(in the rows, 128 means zero)
Known rows, with every step that occurs
tapak -> noto -> pobe -> turam: [139 138  93 209 118 122  98 115 110 105 107 132 118  92 113 128 130 119]
vika -> kipa -> zefis: [149  59 155 114  87  37 109  86 120 136 133 171 120 127 116 157 128 106]
noto -> pobe -> turam -> vika -> kipa: [116  67 116 178 140 109  94  98 107 153 128 177 170  92 130 164  78  93]
metuvu -> tapak -> noto -> pobe -> turam -> vika -> kipa: [114 118 106 171 148 122 127 132 113 133 140 167 186  89 124 134  88 103]
pobe -> turam -> vika -> noto -> tapak: [116 170  94 175  94 140 191 130 110 137 132 145 170 112 125 109 154 114]
vika -> noto: [145  88 142 105  81  83 130 148 127 140 117 149 154 114 125 107 135 112]
metuvu -> tapak -> turam -> pobe: [135 128 127 182 121  86 132 104 105 113 101 116  57 118 141  77 102 134]
turam -> pobe -> noto -> tapak -> metuvu: [161  80 109 166  83 135 180 126 102 129 137 159 165 116 132 123 232 172]
noto -> tapak -> metuvu: [170 100 128 177  58 138 173 107  96 120 143 165 157 129 138 122 229 179]
noto -> pobe: [158 110 122 172  89  74 133  79  90 127 100 168  71 117 131  96  90 142]
turam -> pobe: [148  45 138 136 107  67 116  68 105 135  99 141  66 110 144  91  74 125]
pobe -> noto -> vika -> kipa -> zefis: [127  88 117 123 106  73 120 117 115 164 149 164 173 119 113 149 132 106]
noto -> vika -> kipa: [108  88 130 118 117 110 108 120  96 155 148 163 178 119 133 139  83 111]
pobe -> turam -> vika -> kipa: [115  39 125 162 143 121  80 106 115 154 141 170 190 102 133 167 101  83]
tapak -> turam -> pobe -> noto: [133  58 105 165 139 109  99 140 115 138 111 130 122 114 128 115 145 108]
tapak -> noto -> vika -> kipa: [109 113 124 113 122 125 110 148 107 144 155 153 203 106 129 131  76 112]
metuvu -> tapak -> noto -> pobe -> turam -> vika -> kipa -> zefis: [137 142 109 176 119  71 142 106 124 137 138 165 154  93 111 136 106 110]
pobe -> noto: [149  28 110 129 120 119 111 142 112 140 136 158 159 137 122 108 183 108]
turam -> pobe -> noto -> vika -> kipa -> zefis: [123  84 117 119 113  56 126 103 115 167 136 157 150 105 116 146 100 109]
metuvu -> tapak -> noto -> pobe -> turam: [138 169  87 205 122 123 129 126 107  94 112 129 114 100 111 103 144 128]

Rows
[120 165  98 206 109 151 143 151  99 109 132 128 129 146 122 122 199 121]
pobe -> noto -> tapak -> turam
[132  87 108 169 114 127 115 143 132 168 123 145 200  86 130 120 123  93]
pobe -> turam -> vika -> noto
[140 155 126 198 111 122 127 139 105 104 127 123  99 146 132  84 164 132]
metuvu -> tapak -> turam
[112 119  77 185 137 147 117 140  98 172 130 122 161 105 136  94 103 122]
tapak -> turam -> pobe -> noto -> vika
[136 112 121 179 107 124 115 157 131 169 123 143 189  94 139 111 107 102]
tapak -> turam -> vika -> noto
[123 119  92 140 108 114 194 113  93 118 126 147 109 135 123  94 166 129]
turam -> pobe -> noto -> tapak
[107 144 118 110 125 126 141 159 105 132 161 151 198 114 126 107  90 121]
metuvu -> tapak -> noto -> vika -> kipa
[142  22 108 124 131  93 118 122 113 144 115 147 124 116 128 100 137 110]
turam -> pobe -> noto
[138 143  76 234 139 150 137 112 109 143 128 149 157  86 133  82  98 119]
metuvu -> tapak -> noto -> pobe -> turam -> vika
[125 171 119 125  68 106 203 135 104 115 127 148 134 134 121 100 165 130]
vika -> noto -> tapak
[155 141 122 131 108 122 158 156 118  95 146 136 142 129 126  50 142 136]
metuvu -> tapak -> noto
[148 139 124 142  79  63 151 121 107 135  95 163 105 100 122 101  94 135]
vika -> noto -> pobe
[110 150  71 181 141 148 149 151  96 161 136 119 155 113 134  68 119 132]
metuvu -> tapak -> turam -> pobe -> noto -> vika
[163 123 129 153  50 128 188 143 111 126 138 161 187 116 130 127 232 174]
vika -> noto -> tapak -> metuvu
[119  91  78 153 131 135 132 127  95 176 133 135 162 107 136  81  98 125]
turam -> pobe -> noto -> vika
[127 179 117 215  93 138 141 119  95 102 125 126  97 146 132 118 167 129]
noto -> tapak -> turam
[155 182 108 162 101  94 174 128 100  99 118 153  95 110 123  57 100 154]
metuvu -> tapak -> noto -> pobe
[124 146 120 194 106  98 142  88  98 113  99 118  56 118 140 105 103 132]
noto -> tapak -> turam -> pobe
[138 191 102 198 103  96 172 141 109 147 105 156 128  92 131  79  83 135]
metuvu -> tapak -> turam -> vika -> noto -> pobe
[141  91  86 241 131 137 105  78 103 163 117 159 141  89 139 113  89 110]
noto -> pobe -> turam -> vika
[133 121 128 128  97  74 119 115 120 150 150 155 168 109 117 140 100 113]
tapak -> noto -> vika -> kipa -> zefis
[117 113 113 154 118  69 110 117 118 162 133 144 147 104 116 156 108 107]
tapak -> turam -> pobe -> noto -> vika -> kipa -> zefis
